Each row was made from one path, in order. Every step used is in the known rows, and no mark comes twice. Write each row's path.
Known rows
V S C: [ 14  30 -12 -14 -11   1 -22  38  53  16  11   1  35   3  -8 -37 -24   4
  34  11  18 -32]
V X C: [-21  -2 -30  17 -21  -3   6  -3  16 -26   3 -18 -26   3  26  15  15 -26
  16 -48  28  39]
X V: [-31  -2  -6  26  18  15   7  20  14 -39   2   3 -68 -14  44 -40   1 -16
  14 -48  -6  -5]
R C S: [ -6 -42 -14  15  22  -9 -28 -11  44 -47  -2  -2  21  -1  -9  -4 -26   2
  19 -25  19   0]
V R: [-27   3 -31  -6 -15  18 -14 -14  25 -18  16  -3 -10 -43  -1  -6 -10 -33
   6 -43  24   1]
B V S C: [ 10  31  16   5  19 -16  -8  40  42  19  -3  -3  42  18   7 -44  -6  -4
  35  -8   1  -8]
X C: [-32   0 -17  27   6  -3   3  10   0 -39   6  -4  59   4  30  34 -33 -16
  17 -45  11 -13]
R C S V: [ -2 -33  -7  14  19   0 -26 -13  42 -27 -10   4  29  -4 -15 -17 -24   5
  12 -15  15  -2]
B V R C: [-12   0  -2  15  20  -7 -12 -10  27 -16 -10  -6  33 -10   9 -21  -4 -24
  22 -45   6  21]
B C: [-14  14  -6  23   0  -6   7  19  10 -16   8  -9  53  12  12 -39   0 -14
  30 -59  18  22]
R C D V: [  3  -8 -21  18  16 -16 -23 -16  32 -77 -26  -5  16  27  -8 -18  -4   8
  33   6  14  11]
V X: [-19   2 -36   6 -16  -4   7   8  46 -18   6 -14 -79 -24  14 -13  35 -26
   5 -63  34  51]
S V R C: [-11   9 -18   4  -6  30 -14 -19  36   9 -12  11  23 -40 -15 -33 -13 -18
  -5 -30  15   6]
R C B V: [ -7 -17  -1  17  25  -9 -14 -12  59  -8 -29  -4  40 -18   6  -2 -15   1
  36 -47   8  18]
C B V Z: [-25   9  17   2  -9  -6   5   5  65  36  -1  -5 -10 -44  15 -17 -11  -3
  35 -50   0   6]
S V R C D: [ -6  11 -15   1 -10  34 -18 -25  30  -7 -16   9  21 -20 -20 -31  -5 -15
   4  -1  12  -2]
S C B V R: [ -3  29  12  -2  -9  15 -18 -12  32  62 -26   3  33 -12 -19 -11  -7  -4
  32 -15  10 -11]
D V R C: [-11   4 -20   8   2 -22 -18 -14   5 -24  -9  -1 -14 -19  -9 -41 -13  -9
  12 -21  15  22]
D C S V Z: [  0   6   5   8  -8   0 -14   0  -8   3   4   0  28  10 -28 -24  -6  22
   0  11  13 -11]
S V X: [-13  21 -18   8 -11  16   9  10  44  20  -8   4 -50 -31   0 -38  26 -17
 -14 -43  20  35]
Z C: [-33   5 -23  11  -1 -26 -27  -4  30 -21   6   4  32 -57   9   5 -31 -38
  18 -55  24 -56]
Z C B V: [-29   6   9   8   0 -29 -24 -13  34  18 -10   0  43 -54  10   8 -24 -30
  39 -37   9 -56]
Z C B V R: [-29   4   6   1  -9 -22 -30 -25  28  21  -8  -1  43 -57   4   7 -26 -35
  41 -28  11 -57]

Write each row's path
[  3  32 -11   3  -9  18 -23  -5  27 -13 -18   2  24  30 -23  -8   5   1
  28  16  18 -25] -> S C D
[-21   6  17  -1  -1   3  -2  -6  39  34 -10  -7   1 -33   8  -1   0 -13
  33 -27   1   1] -> C B V R
[-20 -13  -2   2 -14 -19 -36 -20  18   1   7   3   8 -35 -12  -9 -20 -29
  16  -4  21 -59] -> Z C S V X
[ -8  -8 -13   5   1 -25 -23 -19   0 -23  -4  -2 -17  -9 -15 -40 -16  -3
  15  -1  14  12] -> D V R C S
[-25  16   3  15   3 -19   8  21  58  -2  17  -4  -4 -31  21 -44 -13 -14
  20 -77   3  21] -> B V Z
[ -2  22  13  15  12 -10  -3   5  -4  18 -24  -8  41   7  -6   2  12  16
  21 -13   7   5] -> D C B V
[-14 -17   7  -6  -6  18 -20  -7  17   5  16   4 -18 -12 -22 -22 -12  -6
  -1  16  10 -25] -> C S V R
[ -9 -11 -33  -4 -15  21 -32 -43  25 -56  -6  -8  22  -7 -14  -2 -10 -21
  29  -1  23   1] -> V R C D
[-22 -15   8  21   3   4  -7   0 -11 -20   9   0  56  22  10  23 -36  -4
  14   4   4 -33] -> X C S V
[-39   7 -29  -1 -43 -17 -19  -8  67  -9  34   3   6 -83   9 -30 -51 -26
  23 -80  26 -29] -> V Z C
[ -5 -32  -9  10   4   1 -26 -17  53 -23  -1   4  24 -16 -16 -27 -34   6
  14 -23  16   2] -> R C S V Z
[-24  24 -14   4 -23  18   6  13  67  23  14  14 -12 -60  -1 -55 -21  -8
  -9 -61  12   8] -> S V Z
[-19 -27  -6  13   2  28 -18 -24   0 -44  -1  -1 -44  -5  22 -40 -12 -19
  27 -11  -3 -10] -> X V R C S
[ 15  32  18   3  14 -13 -12  33  36   2  -6  -6  42  38   3 -42   3   0
  43  21  -2 -17] -> B V S C D
[ 15  28   0 -20 -18   5 -22  29  59  37   3   0  36  -3 -10 -29 -24   9
  44  22  14 -36] -> V S C B
[ -7  18 -12   0 -11  -6 -17 -13   0 -66  -7  -9 -32  31 -11 -22  19  -4
  31  48   8 -10] -> C D V R
[  4   4   5   6  -2   7 -20  -9 -27   0  -2  -2  32  18 -32 -13   2  15
  -2  26  14 -14] -> D C S V R
[-38  -2  -1  11 -25   7  -7  -8  35 -12  13   4 -55 -52  39 -53 -30 -19
  36 -49  -5 -33] -> X V Z C B
[  1  21   2  14 -17  -9  -6  -8 -20 -42  -5 -15  43  55  -5 -51  17  -4
  50  21  10  13] -> B C D V R
[ -6  18  -2  10   2  -2  -5   2   2   9 -17  -6  32  -3 -11  10   5  17
  16 -16  16   0] -> D C B
[ 10  25   7  13 -11 -18  -5  13  -9 -42  -1 -15  49  66  -1 -60  14   6
  59  34   7   4] -> B C D V S
[-24  19 -17   8 -15 -34   2  17  35 -10  17   2 -49 -42   5 -62 -21   2
   9 -52  12  23] -> D V Z
[  4  17   5   5  -2  22 -13  23  15 -27  -2   1 -32  32  24 -59  -3   1
  46  34 -10 -39] -> X V S C D
[ 21  33  -8 -17 -17   7 -27  27  46  -9   5  -3  34  33 -14 -34 -12   9
  46  52  14 -43] -> V S C D
[  0  28  11   2  -9   8 -11  -4  39  61 -29  -1  11  -5 -14 -13   8  -2
  30 -21  14   4] -> S C B V X
